Each row was made from one path, in order. Every step used is in the known rows, and no mark comes twice. Write each row's path.
In the rows, 128 means zero.
Known rows
G > M: [108 158 116 122 158 136 152 176  87  87 114 113 104 163 166 122 138  92
 132 206 116 125 137]
X > S > V: [120  79 129 105 193  95 172 137 129  92 117 140 137 125 156 115 147 111
 130 172 112  73 112]
M > V > S > D > E: [125 109 125  84 167 101 148 130 151 144  92 137  96 103 102 158  97 128
 130 150 161 122  80]
G > M > V > R: [ 87 161 139  88 198 143 131 178 131 114 111 103 127 156 146 172 109 106
 173 183 132 113 132]
F > L: [161 117 108 147 125 116 177 155  99  38 129 154 113 142 130 116 115 133
 104 195 114 120 129]
S > V > R: [109  69 160  92 205 102 156 151 120  85 115 122 105 161 148 183 132 107
 118 198  96  87 131]
D > E > X: [143  96 103 138 130 114 117 111 104  98 115 118  95 103 144  89 134 105
 151 197 137 128 105]
G > M > V > S > D: [ 92 182 120  71 187 128 147 170 135 164  87 118 113 132 139 166 113 111
 137 140 128 108 102]
L > M > V: [114 160 125 110 134 131 167 172 111  91  99 124 125 118 158 126  82 127
 165 188 113 136 119]
E > X > S: [115 130 106 133 149 105 118 132 121 106 124 127 133 102 153  72 159 112
 161 154 123  85 111]
F > L > M > V: [161 160 106 114 112 134 175 166 116  69 110 128 137 113 147 139  70 135
 150 175 113 131 130]
F > L > M > G: [177 157  87 114 107 134 172 160 102  83 105 134 125 130 165 128  76 139
 158 187  93 146 144]
S > D: [113  96 125 130 159  88 172 158  85  90  92 139  78 135 140 118 122 120
 110 191  80  97  89]
M > V > S > D > E > X: [126 123 110  86 156 109 110 107 152 175  91 122 104  76 117 137 110 120
 151 129 150 108  78]
M > G > S: [145 165 100 127 143 126 137 137 119 116 115 149 157 143 139  64  99 138
 180 189 103 110 135]
X > S: [108 115 118 135 157  95 157 153 121  77 125 140 121 122 143  92 148 118
 137 171 132  96 113]
F > L > M: [161 144 105 128  98 120 169 170  90  46 114 117  97 141 170 146 100 117
 116 189  97 130 144]
M > G > E > X: [157 186  76 122 145 156 122 115 110 145  93 149 136 110 181  61 117 117
 207 154  82 125 104]
V > S > G > E > D: [127 175 122 101 167 151 118 116  91 181 115 145 102 126 162 147 120 108
 155 135 109 117 104]
X > S > G > M: [ 89 125 104 113 177 128 134 143 101 129 131 108 129 126 161 120 143  86
 161 181 118  99 130]
D > E: [140  86 120 137 135 109 154 134  99  67 118 130  86 129 132 107 126 112
 125 216 149 140 108]
G > M > V > S > D > E > X: [117 161  97  71 173 131  93 121 146 200  86  93 108  92 147 149 121  91
 165 134 153 111  94]
L > M: [115 143 123 125 122 113 155 178  89  71 104 112  87 144 179 134 114 110
 132 206 100 135 128]

Which path is each row?
[127 108 105 102 144  92 100 112 127 155  93 113  66 102 131 145 141  99
 119 148 137 109  90] | V > S > D > E > X
[115 213  90  73 132 169  87 122 132 200  95 115 137  84 187 162  94  94
 204 113  96 131 117] | L > M > V > S > G > E > X
[121 188  91  88 158 163 101 103 140 188 109 148 151  87 140 133 107 110
 192 115 111 123 103] | M > V > S > G > E > X
[145 146 101 115 160 102 141 132 113 143  91 141 130 127 141  78  95 130
 165 172  72  79 109] | M > G > S > D
[118 174  89 105 142 149  89 108 115 170 112 141 113 112 164 137 136  91
 158 132  98 121 116] | V > S > G > E > X
[133 143  87 131 145 144 110 107  81 142 111 136 115 104 175  95 129  87
 179 166  70 112 108] | S > G > E > X
[131 149  87 110 164  98 113 123 117 155  88 115 103  84 197  82 157  85
 172 105  73  50  75] | G > E > X > S > D
[131 140 111 123 182 134 127 106  86 167 121 136 126  92 179  93 132 103
 191 134  95  76  90] | X > S > G > E > D
[147  57 108 102 176  99 125  89 142 129 118 111 130  80 160  99 158  92
 156 165 134  76 103] | D > E > X > S > V
[ 96 201 121  85 168 156 142 173 143 134 111 127 137 147 136 152 120 117
 147 158 158 138 131] | G > M > V > S
[124  67  93 130 150 104  98  80 118 144 134 119 122  68 138  90 141  97
 178 170 140 101 103] | D > E > X > S > G
[ 93 119 124 114 148 123 138 138 110 116 128 150 103 143 108 162 126 121
 111 184 127 137 127] | V > S > G
[ 98 141 109 107 178 158 153 146  98 136 118 129 151 124 137 126  95 109
 176 198 113 132 122] | S > G > M > V
[151 197  87 103 127 154 148 158 101 129  84 126 111 131 215 108  90 109
 196 172  76 147 120] | L > M > G > E
[140  77 103 127 148  88 123 109  96 128  92 111  70  91 145 101 132  98
 137 181 107  97  79] | S > D > E > X
[161 127 108  96 177 127 153 122 130 132 107 147 172 140 152  87 103 125
 168 190  82  91 136] | M > G > S > V
[126  62 114 117 165  67 147 124 118 114 104 115  82  92 143 109 138 103
 132 162 134  83  78] | X > S > D > E
[ 98 125 150 103 183 121 146 162 138  86 120 135 127 136 115 153 101 136
 160 180 131 109 116] | M > V > R
[136  94 101 133 143  99 109 106 131 114 125 111 116  83 149  75 153  99
 166 161 159  99 101] | D > E > X > S
[ 91 162 123  81 142 142 135 154 128 149 109 133 130 115 134 184  78 126
 158 165 123 150 127] | L > M > V > S > G
[ 78 133 131  86 206 153 121 154 116 142 120 110 134 143 132 185  94 102
 182 191 114 113 134] | S > G > M > V > R
[142 137 103  61 216 130  99 102 164 186 100 117 163 102 197 126 134  96
 221 111  80  59 115] | M > G > E > X > S > V > R
[146 187 111  84 108 140 155 169 149  98 113 132 136 125 138 184  79 137
 130 139 141 143 141] | F > L > M > V > S
[ 85 158 111  96 162 147 122 151 103 142 125 123 108 158 143 176 134  91
 123 181 129 137 145] | V > S > G > M
[137 161 101  85 118 144 147 144 136 124 121 140 141 110 128 196  66 132
 140 147 122 144 141] | F > L > M > V > S > G
[148 161  76  99 176 112 118 107 127 190  80 132 131  72 191  62 128 110
 214 103  69  68  75] | M > G > E > X > S > D
[ 99 129 110 122 163 142 143 148  73 116 122 117 111 149 153 136 127  90
 142 216  98 128 133] | S > G > M
[115 146 114  70 180 125 134 141 142 172  89 107  98 118 133 167 106  98
 144 148 163 124  92] | G > M > V > S > D > E
